Each row was made from one small tree. The marks that hang from a mark follow it in brackets, in the order of their numbers. Every link used is in the known rows. Write each row's tree.
Known rows:
j_446[j_766[j_96]]: [-12  16 -44  11 -12 -32  22 -10  57 -27  22  14   8  16   3  -5  -7   7
   2  29  20   6 -18]
j_430[j_446]: [  7  -5  -8   0  13  11 -20 -14  18  17   1  -5  -7  -5 -48 -15 -11  12
 -18 -14   2  -5   0]
j_96[j_430[j_446 j_522] j_766[j_773]]: [  7  12  12   1 -30   2 -11   9 -12  -3  -3  40 -13  26  10  17   7 -22
   1  -9  18   4  26]
j_766[j_96[j_430[j_522]] j_446 j_773]: [-11  20 -35  19 -27 -35  26   4  -1  -6  16  13  12  63 100  59   0 -24
  25 -35  42  19 -12]
j_766[j_446[j_430[j_145]]]: [  5 -11 -25  16  40  12 -12   9  36  19  -6  -2  14  19 -38  18  17  11
  35 -26 -11   1 -18]
j_96[j_430[j_145 j_446]]: [ 21 -14 -10  11  26  11 -34   0  31  11 -30   3  26  -4 -72   9  -5   8
  11 -15 -10 -18  10]
j_773[j_430[j_145] j_766[j_96]]: [ 10  47 -10  27  16 -14  29  36  96   9  19 -27  31  29   9  58 -58   4
   5 -19 -35  -4 -14]
j_446[j_430[j_522]]: [-12 -18 -22 -13  19  15  10 -16 -12  10   4 -20 -15 -30   4   1 -30   0
  39 -20  -4  -4 -11]
j_446[j_430[j_96 j_145] j_766]: [ 12 -11   5 -17  40  12 -16   3 -16 -38 -15  21  31 -35 -69 -14  19  25
  39  40 -24  -8 -26]
j_766[j_446]: [-11   8 -37  21  -1 -10  16  -7  -4  33  19 -17 -23  33  32  10  -9   7
  -1 -25  12   9 -11]
j_522[j_430[j_145 j_446]]: [ 10 -34  11   1  24   9 -38 -21  64   7 -24 -21  26 -22 -80 -14   2  -2
 -57   5  -7 -10  45]
j_522[j_430[j_96 j_446[j_766]]]: [ 14 -14   9  -9  -2 -15 -30 -43 -49 -22 -13  16  -3 -28 -34 -38  19   9
 -49  63  14   3  14]
j_766[j_96[j_430] j_446]: [  4  22 -78  39 -19 -44  17  -3  25  10  17  12 -11  68  52  46   4  -5
  32 -36  39   1  -8]
j_522[j_430[j_96[j_766] j_446]]: [ 19 -13  13  -4 -18  -8 -27 -12 -16 -12  -6  16 -39  -4 -34 -27  43  -3
 -54  25  17  -8  50]
j_522[j_430[j_96 j_446]]: [ 14 -26  11  -8   9  -2 -28 -34 -40  -4 -12 -12  -9 -27 -37 -20  10   0
 -52  11  10  -8  29]
j_773[j_430[j_522] j_766]: [-10  40  -3  11   1   1  42   4 -24  44  24 -51 -24  -4  86  41 -93  -4
   5 -16 -36   6 -18]
j_96[j_430[j_522]]: [-14  -7 -36   2  -8  -4  15 -19 -38  21  -5 -24 -20 -15  51  16 -47 -10
  25 -18   4  -5   4]
j_430[j_96 j_446[j_766] j_522]: [  5  -7  41 -39  11   3 -22 -21 -76 -18  -3  10 -11 -40  10 -49   2  24
 -10  59  13   1 -43]
j_773[j_430[j_96 j_522]]: [ -2  18  31 -12 -19  11  23   2 -82  14   0 -37 -20 -36  72  -2 -23   2
  12  -7 -23   5 -21]
j_446[j_430 j_766[j_96 j_773]]: [ -2  23 -37  14   2 -19  14  -2  52 -55  19  56  43  29 -33  24  14  -6
  35   8  16  16 -15]
j_145[j_430[j_96[j_766]]]: [-10 -21   6  -5  -7  11   7   6  -1  -1  15   2 -34 -14 -27 -44  21   7
 -16  -8  -5 -21   9]
j_446[j_430 j_766[j_773]]: [ -7  12 -24  12   8   3   6 -12   1 -29   9  43  31   5 -42  17   0  -5
  30  10  -9  18  -8]
j_430[j_145 j_446 j_522]: [ -1 -27  42 -31  35  26 -29   0  36  13 -19 -29  21 -35 -32 -26 -13  12
 -18   3  -9 -10 -10]
j_446[j_766]: [-16   5 -32   8  -3 -10  15 -22   5  -3  14   3  -3  -7  -7 -15 -23   9
  -3  30  -3   7 -12]
j_145[j_430[j_96 j_446]]: [  7 -36  24 -14  31  25 -30 -19 -17   5  -1  -7  -1 -38 -67 -51  19  25
 -26 -12  -3 -24 -15]
j_522[j_430]: [-16 -18 -39  15  -8 -11  13 -37  17  12   0 -32 -12 -15  -3   4 -30 -16
 -42  -9   0  -1  50]

Write each row's tree:
[-10 -26  44 -41  29  13   2  10 -28 -10 -15 -44  14 -49  14 -19 -23  10
  -4   7 -16  -7 -14]  j_430[j_96 j_145 j_522]
[  2  39  20  37  -9  10  13  34  27  24  -1  -6  48  44  20  44  13 -11
   1 -36 -28  25  -4]  j_766[j_446 j_773[j_430[j_145]]]
[ -8  37  51 -10 -29   2  28   7 -90 -22   3   5  17 -19  70   3  -8  -7
   4  33 -20  26 -28]  j_446[j_766[j_773[j_430[j_96 j_522]]]]
[ 13  -2 -24  -1  -8 -20 -10 -13  20  -2  -2   7  -2   8  19  10 -10  -4
  20 -13  36 -10 -10]  j_766[j_96[j_430[j_446 j_522]]]
[ -8 -29   6 -19  41  25  -2   4  28   4 -15 -25  20 -41 -31  -3 -19   2
  34 -14 -22 -10  -7]  j_446[j_430[j_145 j_522]]
[ -6  19  20  -6 -24   1  17  28 -27 -31  14  24 -11  20   4   6  16 -14
 -13  -7   1   5  20]  j_430[j_96[j_766[j_773]]]
[-24 -42  25 -33  18  19  11 -20 -47   8   8 -42 -13 -58  23 -47 -20  10
 -14 -11  -8 -15 -16]  j_145[j_430[j_96 j_522]]
[ 11 -13   9 -12  14   5 -34 -11   2   0 -28  14  26 -25 -26 -14  -6  14
  14  46   0  -4 -19]  j_96[j_430[j_145 j_446[j_766] j_522]]
[  3  60 -16  46 -40 -25  33  25  37   4  27  14  24  76  61  54  16 -16
   9 -43  10  29 -14]  j_766[j_96 j_446 j_773[j_430]]
[ -8   0   0  -4  -2 -15  13  20  58 -32  -7   2  59  15  24  48 -21 -27
  20 -26   9   3  12]  j_766[j_96[j_430[j_145 j_522]] j_773]
[ 36  27  58   0 -12  24 -26  44   7  -1 -19  19  -1  -4 -52 -20  52  12
  -5  15 -27 -10   0]  j_773[j_430[j_96[j_766] j_145 j_446]]
[  5  -9   8   7 -13 -19  -6  14   4   0  -9  -1 -22  27   9  -7  51  -5
 -41  23  10  -1  41]  j_522[j_430[j_96[j_766[j_446]] j_145]]
[ -4  -7 -11  -4 -15   2   6  21  27   8 -15  -4 -15  -1  17   9  -7 -12
  21   0  -6 -11  28]  j_96[j_430[j_145 j_522] j_766]
[ 23  -7  48 -21  12  16 -35  34  20 -16 -15  19  -3  -7 -72 -31  44  17
 -17  20  -5 -16   5]  j_430[j_96[j_766] j_145 j_446]
[-12  -5 -22 -13  14   3   8 -25 -23  -5   5   4  -9 -31   5 -18 -16   8
  40  31  -1   4 -27]  j_446[j_430[j_522] j_766]
[ -8  25 -21  19 -45 -16  22  18 -31  17  12  28 -30  66  92  42   9 -27
  16 -20  27  17  16]  j_96[j_430[j_522] j_766[j_446 j_773]]
[  6  14   8  -3  -8  10   6  22 -29 -38   8  47  -8  16 -33  15  33 -11
  28 -16  -2   1  15]  j_446[j_430[j_96[j_766[j_773]]]]
[-11  32 -13  27 -32 -11  21  25  17   9  26  28 -21  72  33  25  25 -15
 -14 -23  19  22  18]  j_96[j_766[j_446 j_773]]
[-13 -47  21 -22  24  29 -20 -29  20  29   5 -27  -6 -43 -30 -54 -12  13
 -28 -17   0 -13 -10]  j_145[j_430[j_446 j_522]]
[  0   1 -19  14 -33 -28   9  -8 -39   8   8   3 -56  35  45  -6  42  -8
 -37  14  25   6  36]  j_522[j_430[j_96[j_766[j_446]]]]
[ -9 -19 -10  -6  10   6   5   0   3  13 -21 -33  15 -23  14  15 -39  -7
  24 -14 -14 -11   8]  j_96[j_430[j_145 j_522]]
[ 23  22  28  16   3  18 -26  10  38   7 -19  15  38 -11 -61 -18  18  19
  -5  37 -33   2 -23]  j_773[j_430[j_145 j_446[j_766]]]
[-16 -20  19 -17 -11   3  11   7 -39  24  18  -8 -55   5  60 -44  33   9
 -12   0  19  -3 -15]  j_145[j_430[j_96[j_766[j_446]] j_522]]
